Every row comes from one small tree of marks. The marks that hang from a mark follow it in brackets, in alphabetical order. Every link used is in the known rows. Which tree was each row made from?
Known rows
pize[sevigu]: [ 5.5  3.5  7.4  3.5  6.4 20.4 -9.1 -1.5 -4.3  8.6  9.5 -0.4 -2.7 12.8
  7.1 -1.3  1.7 -2.4  4.7  2.3 -7.2  6.8 -2.6  4.9]
zeturuz[pogab[bavi debug[sevigu[lofu]]]]: [  9.9   8.8  10.1  16.5 -13.8  11.8  -8.6   3.4 -10.3  19.8  10.9   0.8
   2.4   6.0   0.4   7.4  38.0 -10.6  -5.3  -8.8  -4.8  11.9  -7.0  -9.4]
pogab[bavi debug[sevigu[magenim]]]: [ -1.2   3.0  14.3  17.2  -2.7  41.9  -7.8   3.2  -8.0  10.9  17.7   3.3
   5.4   1.9   3.4  12.6  25.3 -10.6   2.5 -10.4  -1.8   5.8  -9.2   0.5]
zeturuz[pogab[bavi debug[peti sevigu[pize]]]]: [ 10.3  -1.2  11.6  19.8  -5.6  44.8 -20.5  -2.7  -9.1   1.1   2.1   5.4
   8.8   9.9   1.7   2.2  28.2 -12.7 -13.8  -6.8  -3.0  15.1  -6.7 -13.5]
peti[debug[sevigu[lofu[pobep] magenim pize]]]: [ 22.7   1.2  31.8  14.4  -2.5  50.5 -23.8  -3.0 -17.7  -9.2   7.3   1.2
   7.2   4.5  12.1   6.5  36.2  -5.7   4.1   2.4  -6.5   7.9   9.0  -1.9]
sevigu[debug[pogab] lofu[pobep] magenim pize]: [ 24.1   1.9  27.9  16.9  21.7  46.7 -16.9   7.9 -14.7  12.0  12.5   2.9
  11.1   5.4  21.7  11.0  37.5  -7.9  -5.1   1.3  -2.7  20.6   7.5  -1.1]
pogab[bavi debug[peti sevigu] zeturuz]: [  7.9   3.1   6.9  15.1  -6.2  42.0 -14.1  -2.2  -5.9 -14.8   4.4   2.9
   5.5  12.5   8.9   2.3  26.4  -9.3  -3.5 -12.1  -2.8  17.9 -12.0  -9.4]
zeturuz[pogab[bavi debug[peti sevigu]]]: [  2.6   3.5   1.2  18.3  -3.4  28.5 -13.8   0.1  -5.8   4.1   6.0   5.8
   4.7   8.1   0.0   0.3  25.0 -13.0 -14.5  -8.6  -1.2  14.7  -8.1  -9.5]
pogab[zeturuz]: [  9.9   6.0  14.8  11.8   3.7  13.6  -3.3  -1.7 -10.4  -0.4   6.7   2.1
  -3.1   9.1   7.3  -0.2  16.2  -6.4   8.1  -0.4  -4.3  10.3  -3.1   0.7]
sevigu[debug magenim]: [  3.2   3.5  21.0  12.4  20.5  30.6  -6.2   4.0  -6.2  32.2  18.1   6.4
   4.0   3.3  10.0   7.3  17.1 -10.0  -0.3   1.2  -2.5   8.7   2.7   5.8]
peti[debug[pogab[bavi] sevigu]]: [ -7.2   9.1   2.3  21.6  -8.1  25.3 -16.8  -3.8   0.6  -9.9  19.7   6.5
   2.2   2.7  -5.7  -1.4  21.2  -8.6  -4.7  -8.3  -2.2   5.6  -3.9 -11.8]
lofu[pobep]: [  8.4   3.0  10.8  10.6   9.8   5.0  -5.0   2.4 -12.2 -12.1   6.4  -1.5
  -1.6   5.8   8.2   1.4   9.7   0.2   2.1   5.4  -1.8   3.1   2.9   8.3]
pogab[bavi]: [ 1.7  4.6  9.6 13.9 -1.8 -1.8 -6.4 -0.2 -4.7 17.7 15.0 -0.5  1.2  5.4
  1.8 10.9 13.0 -4.8 -1.9 -3.9 -4.3  0.8 -4.5  4.2]
peti[debug[pogab[zeturuz] sevigu[magenim pize]]]: [ 10.4   5.1  24.5  24.0   2.3  73.7 -21.2  -5.9 -11.9 -17.3  11.1  11.0
   4.9   5.1   4.9  -3.7  33.3 -16.0   7.0  -4.6  -3.3  17.3  -0.6 -13.9]
pobep[lofu]: [14.5 -0.2  9.0  6.9 -0.2 13.1 -5.3 -0.1 -7.4 24.5  8.0  1.7  2.6  6.9
  0.4 -2.3  1.8  3.1  7.2  5.7 -4.6  9.8  1.0  7.5]
debug[peti pogab[zeturuz]]: [ 11.0   4.2   2.0  14.2  10.1  34.3 -10.6  -0.6  -5.7  -9.0   3.9   7.4
   2.6  11.6  12.2  -6.4  18.4  -9.9  -4.8  -5.6  -1.2  25.5  -3.6  -7.7]
peti[debug[pogab sevigu[magenim]]]: [ -3.7   6.9   9.6  19.3   3.4  52.1 -14.1  -1.3  -4.7  -3.9  18.9  11.4
   2.5   0.0  -0.5  -4.6  22.4 -12.7   1.4  -4.8  -1.2  11.0   1.3  -7.5]
bavi[pogab[debug]]: [ -8.6   5.6  20.9   3.5   1.1  -1.5  -2.7   4.2 -12.4  13.6  13.1  11.3
  -1.9   3.2   6.3  -5.2  14.9  -8.2  17.6   3.2  -6.3   7.7  -5.0  -0.4]
pize[sevigu[debug]]: [  3.6   4.9  11.1   4.0  16.9  25.9 -11.6   0.4  -0.6  16.5  13.6   1.5
   0.1  13.7   9.9  -1.8   4.8  -3.8   0.5   3.4  -6.7   9.3  -0.5   2.3]
bavi[pogab]: [ -3.1   1.9  17.4   5.6   2.0  -8.1  -2.9   1.1 -10.6  13.0  10.6   8.5
  -0.9   5.2   5.8  -1.9   9.0  -5.1  15.0   5.0  -7.4   8.2   1.3   2.2]
magenim[sevigu]: [ 0.7  1.6  6.0 11.1  4.1 18.9 -0.2  2.4 -8.6 -3.9 11.2  2.4  0.8 14.4
  2.1 -5.2  0.4  2.6 -5.6 -5.5 -5.7  6.9 -0.8 -2.0]
debug[peti pogab[bavi zeturuz] sevigu[magenim]]: [ 11.9   0.4   2.3  25.5   5.7  62.1 -15.5  -0.5  -5.2  -8.1   8.2   5.8
  10.4  10.1  11.4   8.5  30.3 -15.0  -8.9 -14.9   0.1  27.1  -7.1  -7.9]
zeturuz[pogab[debug[peti sevigu]]]: [  4.6   2.2   2.2  12.9   1.3  38.0 -10.7   0.6  -7.6  -3.3   1.5   8.5
   2.2   8.5   1.8  -9.6  19.9 -10.7  -8.9  -3.5  -1.1  18.4  -3.1 -10.6]
pize[sevigu[lofu magenim]]: [ 17.8   4.0  17.5   2.9   6.0  33.1 -11.2   2.1  -9.7  35.0  12.1  -1.1
   2.1  11.6  16.0  10.2  20.2  -7.5   5.7  -1.2  -9.2  13.6   0.0   8.7]
debug[peti sevigu[lofu magenim]]: [ 21.0  -4.3  10.6   8.0  -1.9  50.9 -13.2   0.4  -7.3  14.5   4.3   2.5
  10.4   9.7  15.5   9.2  26.0  -4.7  -5.2  -7.1  -5.4  23.2   5.2  -2.3]
pize[sevigu[debug[peti pogab] lofu magenim]]: [ 17.0   3.5   8.9   6.0  22.9  58.8 -20.9   5.1  -1.0  33.7  13.1   6.5
  10.4  14.7  23.6   3.2  25.7 -12.2 -12.1  -5.0  -5.6  31.2   1.8  -3.2]

Write each row's tree
[  3.2  -1.3   3.7   6.3  -2.6  45.1 -10.8  -0.1  -4.0 -12.4   4.1   5.8
   4.6   9.4   6.9  -5.4  13.7  -2.9  -3.3  -5.7  -2.4  15.7  -3.5  -8.3] | pogab[debug[peti sevigu]]
[ 6.7 -1.6 20.6 13.3 12.6 39.6 -9.5  1.6 -8.1  0.6 11.5  4.0  7.7 17.0
  6.8 -3.8  6.6  1.9 -9.4 -2.5 -7.3 10.3  2.7 -9.0] | magenim[sevigu[debug pize]]
[ 19.1  -1.5  20.2   9.1  -5.3  29.8  -8.3   1.2 -13.7   5.4   6.8  -0.8
   6.9  17.9   9.4   1.7  15.4   4.6  -5.5  -5.9 -10.9  12.6   2.9  -8.1] | magenim[sevigu[lofu pize]]
[  9.1   5.9  11.1  23.6  22.8  48.5 -17.0   3.0  -3.3  20.9  15.9   9.1
  10.7   9.1  16.4   9.4  32.7 -19.7 -14.0 -10.9   0.0  25.8  -6.2  -4.3] | sevigu[debug[peti pogab[bavi zeturuz]] magenim]
[  7.4   6.8   4.7  20.2  15.9  30.7 -16.5   0.9   0.0   7.0  12.1   6.7
   7.8  12.2  13.3   2.5  26.5 -13.5 -14.9  -9.4  -1.0  24.4  -6.5  -9.7] | sevigu[debug[peti pogab[bavi zeturuz]]]
[ 10.7  -1.0  31.6  13.7  18.4  45.7 -12.9   1.1  -9.6  28.7  14.6   6.1
   8.2   4.8  11.8   9.4  20.5  -9.5   0.5   2.8  -4.5   9.3   4.5   1.8] | sevigu[debug magenim pize]
[ 21.3   3.3  21.3  10.1   9.1  17.2  -6.9   5.9 -17.4  13.7   9.2  -2.1
   3.3   4.1  17.4  13.0  28.2  -4.7   2.5   1.6  -3.6   9.8   5.4  11.6] | sevigu[lofu[pobep] magenim]
[ 10.6  -5.4  15.6  11.0  15.3  51.8 -16.2  -0.2  -5.5  -1.1   5.6   5.9
  12.1  20.8  11.8  -6.1   5.4   0.8 -18.9  -4.1  -6.9  18.0   3.8 -11.2] | magenim[sevigu[debug[peti] pize]]
[ 26.0   3.9  12.9  20.4   6.9  51.5  -8.6   5.4 -17.0 -22.5   5.0   0.1
   5.3   7.9  18.5   6.4  39.7  -7.6   4.7  -6.2  -1.0  26.8   1.6  -3.7] | debug[pogab[zeturuz] sevigu[lofu[pobep] magenim]]
[ 26.9  -0.6  25.4   8.2   0.2  14.6 -13.1   1.2 -17.4  -2.7   2.2  -4.7
   4.5   9.0  15.8   8.5  25.0   2.3   2.2   4.9  -7.0   9.3   6.7   2.5] | sevigu[lofu[pobep] pize]
[ 13.6  -6.5  22.6  15.7   1.0  59.7 -11.5  -2.0 -11.5  -0.2   6.9   2.9
   8.1   6.0   6.5   8.8  17.9  -4.7   5.7  -1.6  -4.5  10.7   3.5  -2.0] | debug[sevigu[magenim pize]]
[ 17.7   1.5  31.5  12.2  -9.3  53.9 -22.1  -5.3 -12.1  12.8  11.5   4.8
   7.4   4.6   7.3   6.1  34.5  -8.1   4.9  -1.9  -8.9   9.8   6.5  -7.1] | peti[debug[sevigu[lofu magenim pize]]]
[ 15.2   8.2  16.0  13.3 -16.5  25.0  -9.1   1.4 -10.4   0.7   9.6  -2.0
   3.0  10.1   9.3   9.7  39.6  -6.7   6.0 -12.4  -6.3  15.3 -10.8  -9.4] | pogab[bavi debug[sevigu[lofu]] zeturuz]
[ -5.4   6.3   1.3  22.1  13.3  23.9  -6.4   6.6  -0.6   5.0  22.5   4.9
   7.3  13.4   2.8   0.0  11.6  -3.5 -19.1 -12.6  -3.0  13.1  -5.3 -10.1] | magenim[sevigu[debug[pogab[bavi]]]]
[ 29.4   5.7  26.1  16.9  15.7  35.4 -16.4   4.1 -15.2 -11.1   4.9   0.4
   6.8  11.9  22.2   3.1  39.4  -5.3  -1.3   1.5  -4.0  24.8   3.9  -9.5] | sevigu[debug[pogab[zeturuz]] lofu[pobep] pize]
[ 10.3  -2.0  12.3  13.1  17.8  48.9 -19.5   0.1  -1.4   5.6   8.2   9.2
  11.1  10.7  13.0  -3.1  17.0  -6.5 -14.2  -1.0  -2.6  23.1   3.7 -12.4] | sevigu[debug[peti pogab] pize]
[ 12.9  -7.2   8.8  23.6   2.8  71.0 -22.1  -1.5  -4.5  -1.2   8.4   5.6
  16.1   8.2   9.3  12.1  25.7 -10.7 -12.7 -12.1  -1.7  21.9  -1.9  -9.4] | debug[peti pogab[bavi] sevigu[magenim pize]]
[ 10.7   6.0  20.6  23.9  11.3  33.8 -16.3  -0.1  -6.0   5.7  14.1   4.3
   7.5   9.8   9.8   7.2  30.5 -11.8  -4.7  -5.8  -3.4  17.3  -5.8 -11.3] | sevigu[debug[pogab[bavi zeturuz]] pize]
[ 31.2  -3.9  30.6   9.9  20.8  49.8 -23.1   3.4 -14.5  17.4   3.9   1.7
  14.5  10.5  27.1  12.0  33.7  -6.6 -10.7   3.1  -4.9  21.2  10.0   2.2] | sevigu[debug[peti] lofu[pobep] magenim pize]
[ 14.4  -0.1  30.1  16.5   0.9  72.3 -11.4  -0.9 -17.2 -10.5   5.6   5.7
   5.4   7.7  11.0   4.0  31.7 -11.9  13.6  -4.9  -3.7  16.0  -6.2  -7.0] | pogab[debug[sevigu[magenim pize]] zeturuz]
[ 27.3  -0.1  35.7  12.0  17.9  37.8 -16.2   4.9 -17.2  19.3   9.6  -0.4
   9.9   6.6  22.1  14.6  34.5  -5.5  -1.5   4.8  -5.2  13.3   9.0   4.6] | sevigu[debug lofu[pobep] magenim pize]
[ 21.4   5.1  21.8   5.5  23.7  36.0 -15.2   6.3 -11.4  20.7  12.2  -2.7
   4.5  12.3  23.9   9.7  24.9  -6.1  -0.1   4.4  -6.3  14.5   4.5  10.6] | pize[sevigu[debug lofu[pobep] magenim]]
[ 15.7   4.3  13.9   9.9  14.5  16.4  -6.0   8.0 -12.3  -4.8  10.6  -2.3
   5.2  16.7  15.6  -0.8  17.1   5.6 -11.7  -2.0  -6.3  13.4   5.7  -2.0] | magenim[sevigu[debug lofu[pobep]]]
[ 29.6  -6.5   7.7  13.1   0.2  54.3 -21.3   0.7 -10.7 -31.2  -4.2  -0.4
  12.7  13.3  18.3   1.4  28.5   2.4 -10.6  -3.3  -3.5  28.1   7.4 -13.0] | debug[peti pogab sevigu[lofu[pobep] pize]]
[  0.0   2.2  -2.9  21.2  -5.2  25.9  -7.9   0.8  -0.7  -9.6  14.7   1.5
   4.8   5.7  -0.9   5.9  17.0  -3.7  -4.9 -10.4  -1.3  11.8  -4.7  -8.6] | debug[pogab[bavi] sevigu]
[  2.9   9.8  13.8  22.5   4.2  58.8 -14.3  -3.2  -8.3 -13.9  14.8  11.1
   0.8   3.5   3.4  -5.7  30.0 -16.5   6.3  -6.3  -1.3  16.5  -2.3  -9.9] | peti[debug[pogab[zeturuz] sevigu[magenim]]]
[ 12.1   0.0  -2.7  16.6   3.3  53.4 -11.5  -2.0  -3.7 -29.6   0.5   6.2
   5.1  13.4  10.0  -7.6  19.4  -6.2  -4.7  -8.6  -0.8  29.3  -2.4 -14.4] | debug[peti pogab[zeturuz] sevigu]
[ 20.3   1.3  28.9   6.9   3.9  22.7 -13.9   0.8  -8.3  28.1  10.3   0.8
   7.4   9.7  14.1   7.8  26.6  -1.5  -1.3   2.1  -9.0  13.5   6.4  -5.8] | sevigu[debug lofu pize]
[ 21.9   4.5  11.4   1.7   5.7  12.5 -12.1   2.5 -11.8  -1.0   4.6  -6.9
  -0.9  14.6  17.4   3.8  15.9   1.5   3.4   4.5  -8.0  10.3   2.0   8.3] | pize[sevigu[lofu[pobep]]]
[ 23.4   1.4   0.9  12.8  -4.1  48.0 -13.1  -0.5  -5.6 -16.2  -0.3   3.3
   7.2  15.3  15.3  -2.9  31.3  -4.7  -4.9 -10.5  -4.2  34.4   0.0 -16.6] | debug[peti pogab[zeturuz] sevigu[lofu]]
[  5.2   3.9  17.8   7.2  23.9  43.8 -12.1   2.5  -3.9  29.8  17.0   3.9
   2.8  10.5  13.3   4.5  11.0 -10.3   1.5   2.1  -5.5  10.8  -0.2   7.6] | pize[sevigu[debug magenim]]
[-4.5  1.9 15.4  1.2  3.7 10.9 -9.6  2.3 -9.7 11.2  7.3 13.2  2.7  7.3
 11.4 -7.7 14.3 -9.3  7.8  1.5 -6.0 15.7 -4.0 -2.8] | bavi[pogab[debug[peti]]]
